Known rows, with every step that occurs
q-w: [ -4.1  15.5 -11.9   3.4  19.0   0.2  22.9   8.1  -5.3  14.6  19.8  -3.2
   5.2 -17.3  -0.9  13.3  16.1 -17.5  17.6 -27.7  29.4 -10.7  -0.5   0.9
  27.3   0.9   8.9]
s-m-r-q: [-10.9  -7.4  -1.8  26.4  -5.7  16.7 -14.8  24.5  24.3   4.0  -0.9 -28.3
  -4.0 -10.7   6.8  -0.3  11.4 -19.6 -12.6   5.9 -13.9   3.8  -4.0  -8.8
   0.0  -5.6  18.5]
w-j-m-s: [ 38.3   4.0 -22.6  12.7  22.8  -4.3 -10.3   7.1   9.3  -9.1   8.2   9.5
  -4.6 -16.1 -20.1  -0.7  35.8  39.8  13.9 -11.6  34.3  -8.6 -12.7  14.9
  35.1 -48.6  13.0]
w-r-m: [-16.6  10.4   5.1   7.4  10.1  -2.7 -29.6  24.0   7.9  29.0 -28.4 -13.1
   9.9 -11.3 -11.4  10.8  27.1 -11.8  51.4 -17.4  -2.1 -18.4   1.5 -24.6
   1.2   6.0   3.2]
r-w-j-m-s: [ 23.6   8.5 -39.5  19.8  -0.5   3.7  -9.6  -2.6  16.9 -23.0  12.1  15.6
   4.7  -7.9 -30.0  16.3  11.1   3.0  28.4 -26.5  26.1 -16.4  19.4  10.9
  13.6 -25.9  11.1]
s-r-w-j-q-m: [  3.2  -1.8 -14.1  15.3   4.7  23.3 -35.1 -11.3  14.9  26.4  16.2   5.1
   8.6  10.2  -0.9  10.7  33.8 -11.0  40.2 -33.2  14.1 -10.3  18.0 -12.2
  -3.7   6.3   2.1]
m-s-r-w-j-q: [ -2.8 -10.1 -15.0  46.3  29.3  30.2 -23.7  23.1  43.1   4.5   3.3  -3.0
   1.0   6.0  -2.8 -14.9  18.0   1.6  20.0  -8.1  35.7   3.6  10.4 -11.2
   4.5   2.8  -2.0]
j-q-s-m-r-w: [-34.0 -17.8  -0.8  25.3  -3.5  18.0 -12.8 -16.4  23.3  24.7  -2.3   0.1
   1.8  -2.2   1.8  -9.4 -13.9 -13.9  17.3  25.8  14.5  18.0  -5.1 -26.7
 -16.7  35.1  14.5]
w-r-q-s-m: [-17.2 -23.7  11.8   6.7 -10.8  -3.0 -20.6  21.8  12.7  13.9  -5.2 -12.7
   0.5  15.7   7.6   3.1  23.0 -32.1  22.3 -15.2  -2.9  10.5   4.2 -34.5
  -3.3  18.9  13.3]
w-j-m-r-q: [ 41.2   1.1 -16.3   9.9   2.1  -7.9 -12.6  -0.8  -4.7  -0.5   8.7   4.6
 -19.4   3.4 -15.1  -0.5  41.4  39.3  -1.0 -29.5  28.7  -3.5  -9.3  14.4
  23.6 -43.5  26.2]
q-m-s-r: [  9.1   9.5   1.9  26.6  27.0  12.1 -19.1  19.7  41.2  19.1   5.2 -22.3
  12.1 -22.6   5.8  10.6  26.7  12.6   6.5  39.4   1.1  11.1  -6.2  14.9
  36.1  10.5 -19.5]
w-j-m-r-q-s: [ 34.4   0.8 -12.8  13.5  -5.8  -6.5 -14.0   0.8  -2.4  -1.7  11.1   9.8
 -18.2   4.9 -12.6   7.8  35.2  37.3  -6.4  -2.8  30.6   4.3  -5.8   7.1
  19.2 -32.7  23.5]
w-j-q: [ 15.6  -7.2 -32.4   0.8  23.5   0.8  -4.0 -27.9  -5.1  11.5   2.1  14.1
  -0.4   1.2  -0.4 -26.3  15.8  24.5  63.3 -76.8  38.7  -5.7 -14.5  -7.2
  23.9 -23.2  24.6]
s-m: [-16.8  -3.9 -11.6   7.6  13.0  13.4 -10.8  11.9  25.1   4.8   4.6 -16.0
  14.2 -35.7   0.4  10.0   5.1 -32.0  17.9   7.1 -14.4 -16.6 -13.6 -21.1
  15.2 -14.4   9.1]
q-s-r-w-j: [-12.2  -3.8 -10.4  30.0  -9.6  22.4 -25.9   3.9  23.3  10.8  24.6  10.7
   1.4   5.9  -0.1  34.1  12.5 -24.1  13.0  40.1  23.7   3.9  13.2 -47.3
  -3.8  27.9  -3.1]
r-w-j-q: [  6.1   0.8 -46.5  12.5   2.1   6.5  -6.1 -26.6   6.4  -8.7   7.5  20.7
   7.5   5.5 -15.6   0.5  -2.7  -9.3  62.5 -70.0  30.7 -13.2  18.7  -4.1
   7.5  -8.8  19.8]
w-j-q-s-m-r: [  0.5  -6.8 -17.6  13.7   3.0  10.6 -15.5 -14.7   7.3  10.8   2.2  19.1
  -0.2   2.0   6.0 -17.8  13.0  21.4  40.2 -17.7  27.4  11.8 -10.2 -10.7
  11.6  -7.6  24.5]
w-j-m-r: [ 35.4  11.1 -17.5   9.5   5.4  -6.2 -16.2  -2.6  -5.5   5.4   2.1   4.3
 -15.9 -11.6 -20.6   0.8  47.0  38.9  12.3 -14.8  26.6  -7.4  -7.7   7.7
  24.4 -48.7  22.8]
m-r-w: [ -0.8  17.0 -22.7  42.7  -5.9  16.6 -13.8  10.2  18.3   9.6 -12.8 -21.2
 -16.6  -0.7 -20.3   9.4  19.3 -13.6  13.0  -6.1  17.5   2.6  20.7 -19.8
  -1.0   1.4  13.9]
j-m-s: [ 20.2  -3.1   3.5  25.0  30.7  -4.1  -4.0  19.2  27.6   6.2   4.1 -17.8
 -12.1 -28.8 -27.3   6.7  24.5  21.9 -29.0  41.4  26.7  -7.9 -19.4   3.0
  20.9 -24.2  -1.1]
m-r-w-j-q: [  4.0  12.7 -28.5  36.9  -7.2  15.1 -16.9  -3.2  11.5   8.2 -14.1  -5.2
 -15.4   8.3 -14.8  -8.1  21.1   6.7  28.7 -28.9  24.5   7.0  20.8  -5.5
  -1.7  -5.3  23.7]

Rows
[ -7.6  16.6 -16.9  38.6  28.5  15.6 -12.2  37.7  37.3  -6.2  -9.2 -11.8
   9.3 -29.1 -10.5  14.6 -16.7  15.5   4.9  22.4  22.5 -18.3 -10.7  -0.2
  13.3   4.4 -11.8]  r-m-s
[-27.8  -4.0   8.5   9.6  21.3   3.0   1.5   0.7   5.1  38.2  -9.6   0.0
  10.2  -1.3   2.4 -25.6   9.1   3.2  39.6 -35.4  28.3   6.4  -2.3   8.7
  -1.2  26.0  12.1]  j-q-w-r-m-s
[ -0.7  10.7 -24.2  41.4 -15.7  16.6 -18.3  -0.3  13.9   8.5 -10.1   0.1
 -13.3  12.4 -12.8  -1.2  16.2   4.4  23.9  -3.1  24.8  14.4  20.9 -10.8
  -5.1   4.0  20.1]  m-r-w-j-q-s
[ 38.6   5.4 -23.3  -3.2  14.7 -10.1 -10.0  -9.5  -6.6   0.4  10.7  12.4
  -5.6 -14.5 -19.6   7.7  37.8  31.5  21.8 -27.3  29.8 -17.5 -14.3   4.2
  31.3 -49.1  18.8]  w-j-m
[  2.6 -12.2   9.8  -3.3   1.0 -14.5 -17.7   9.4   5.1  22.6  -8.9 -20.9
   2.3  14.6   6.8  -1.6  34.4 -14.3  34.5 -46.2  -3.4   6.8   3.2  -7.9
  14.5   6.9   9.5]  w-r-q-m
[-17.1  22.2   5.4   1.1   6.9  -3.4   0.8  26.2  -6.8  27.3  -1.4   1.7
  17.4 -11.0  -5.8  14.4  27.5 -16.0  35.4 -21.6   9.5 -13.3  11.8   6.8
  11.6  11.0   5.7]  q-w-r-m
[  4.9   1.5  -2.6  33.4  -3.4   6.0   4.7  22.0   4.4  10.4   3.5 -27.6
 -24.4  19.2   7.4  -5.8  19.9  -0.6 -20.8 -31.4  27.8  15.9   7.3   3.0
   7.7   8.7  22.1]  m-r-q-w
[-11.8  14.2   4.8  -2.7   9.6  -6.0   8.7  18.1  -9.2  31.4   2.5  -4.2
   8.4  -7.3  -2.0   6.6  38.0 -23.5  39.9 -31.7  14.9  -5.5  10.9  -2.4
  18.3   4.8  11.6]  q-w-r
[-23.8  -8.2   7.6  -3.7  19.4  -1.9   6.9 -17.4  -7.9  46.3  -5.7  -2.7
   4.3   4.9   4.6 -27.1  18.7  -7.2  47.6 -53.3  29.2   4.2  -6.4  -3.8
   2.3  19.0  19.3]  j-q-w-r
[  9.0  18.2 -31.6  39.6  -9.1  16.2 -16.5   6.9  13.0   1.3 -11.1  -8.6
 -14.7   4.8 -19.9   3.9  24.8   2.0  24.3 -20.4  20.1   2.9  23.3  -6.8
   4.8 -12.3  20.2]  m-r-w-j
[ 19.1   7.6  10.5  19.0   6.0  -7.5 -12.5   6.9   6.9  26.4  -4.6 -23.3
 -25.0 -21.9 -28.6  11.9  43.7  21.6 -33.4  37.1  17.3  -6.3 -11.5  -3.1
   6.9 -23.8  13.0]  j-m-r
[ 10.5   3.7  -9.3  28.7  -6.5   4.5   1.8  18.7   1.0   4.6   5.1 -15.9
 -24.3  21.9   4.7  -7.9  26.6   8.3 -12.1 -39.5  29.8  15.6   9.2  11.5
  11.3  -0.8  25.2]  m-r-q-w-j
[  2.2 -12.8  12.4   8.4   7.6 -10.3 -18.9  23.0  17.2  17.6 -11.8 -21.2
   2.9  13.2   5.5  -6.6  33.5 -10.0  27.4 -34.5   0.3  14.1   5.4  -3.4
  16.1   9.3   5.0]  w-r-q-m-s
[ -1.0  -8.2  -2.6  46.9  41.0  28.5 -18.5  37.2  45.0  14.3   2.7 -23.1
  -5.6  -5.6   0.3  -9.0  25.8  -1.8   2.0  16.3  33.8   2.7  -4.6 -24.4
  14.5   2.2 -10.6]  m-s-r
[ -6.5  -4.9  -2.4  26.3 -11.7  16.2 -28.6   4.0  20.4  13.8  26.7  15.5
  -0.7   1.3  -6.9  39.4  18.8 -14.6  -3.1  55.9  21.1   1.5  10.1 -38.9
  -6.3  20.9  -3.1]  q-s-r-w-j-m
[-22.0  -0.3   5.4  30.0   1.3  22.3 -29.7  17.6  25.8  22.6  17.2  -0.1
   2.1  -8.1   4.5  39.2   2.5 -15.9  -7.3  64.5  19.3  -1.5  -5.1 -49.3
  -5.6  36.5 -11.4]  q-s-r-m
[  6.3 -10.0 -28.1   6.8  14.4   3.2  -6.1 -25.3  -0.7   8.2   7.8  21.7
  -0.5   3.7   2.7 -15.8  10.1  22.7  50.4 -37.9  41.8   5.4 -14.3 -14.2
  21.5  -6.6  21.9]  w-j-q-s
[ 24.5 -11.3 -13.5  -2.0   1.1 -13.9  19.3   3.5 -12.1 -10.7  36.0   4.5
  -7.1  17.3   6.4   3.2  11.3   3.3 -16.5 -70.0  34.3  -3.2  -2.4  26.2
  21.6 -11.7  22.8]  r-q-w-j-m
[ 17.8 -11.7 -23.8   1.2   3.0  -8.3  21.0   3.4 -10.9 -14.9  32.9   2.5
  -5.1  20.8  13.4  -1.8   3.9  -3.4   1.0 -87.5  36.8  -1.1   1.4  16.8
  23.9  -3.2  22.0]  r-q-w-j
[-19.4  -7.3  -5.7  -0.1  25.9   2.5  17.6 -24.4  -5.5  36.1   6.2  -0.9
   2.2  -3.7   6.3 -23.4   4.0  -3.3  33.1 -52.5  38.0   1.2 -13.2  -1.2
   8.0  17.9  18.5]  j-q-w
[ -6.4  -2.0  -2.9  19.6 -12.2  15.4 -11.1  24.6  14.5   0.9   6.7 -12.6
   1.5  -5.4   6.2  -2.1  16.7 -12.8  -5.2  -4.5  -9.5   6.4   4.0  11.9
   6.2 -12.0  23.1]  s-m-r-q-w-j
[ 18.4  -5.5  12.9  28.0  29.8   4.4 -19.5  23.8  29.4  18.0   8.0 -18.5
 -13.1 -22.2 -22.0   9.5  41.9  18.8 -34.1  47.3  25.0  -8.9 -15.4  -4.2
  10.9 -19.4  -4.4]  j-m-s-r
[ -4.6 -19.3   4.8   2.2   5.5 -10.5 -14.6  13.1   2.9  18.6 -11.4 -21.4
  -6.4  19.7   1.8  -8.1  32.6 -25.3  35.0 -63.3  11.9   1.6   2.8 -28.2
   5.3   5.0  15.8]  w-r-q
[-20.2  -6.4  -4.5  32.4  -5.4  22.5 -25.5   7.7  27.2  17.9  21.1   0.5
  -0.7  -0.3  -1.7  37.7   6.1 -33.4   3.5  48.3  21.7   3.1  11.0 -54.3
  -7.1  38.8  -6.9]  q-s-r-w
[ -6.9 -30.5  -6.9  16.9  -8.3   1.7   1.5   9.1  20.5 -15.0  26.7 -12.6
  -3.9   9.3  17.8  16.3 -20.2 -27.9 -22.5  -1.3  13.5   9.5  -9.9 -23.2
   4.1  21.6   9.6]  r-q-s-m
[ 18.3  19.3 -13.9  -7.1   8.9  -9.2  16.5   2.3 -17.7   8.2  26.9  17.5
   5.7 -15.0 -10.7  13.0  32.5  13.5  14.3 -27.5  32.1 -12.0   1.0  29.1
  33.9 -28.1  17.8]  q-w-j-m
[-17.7   3.5   0.6  26.2   1.8  20.5 -18.9  23.8  27.6  16.0  -9.8 -24.8
   1.8 -26.7  -1.7   3.4  18.7 -19.6   5.2  26.3 -16.1  -1.1  -3.6 -14.3
   4.2 -12.3  14.8]  s-m-r
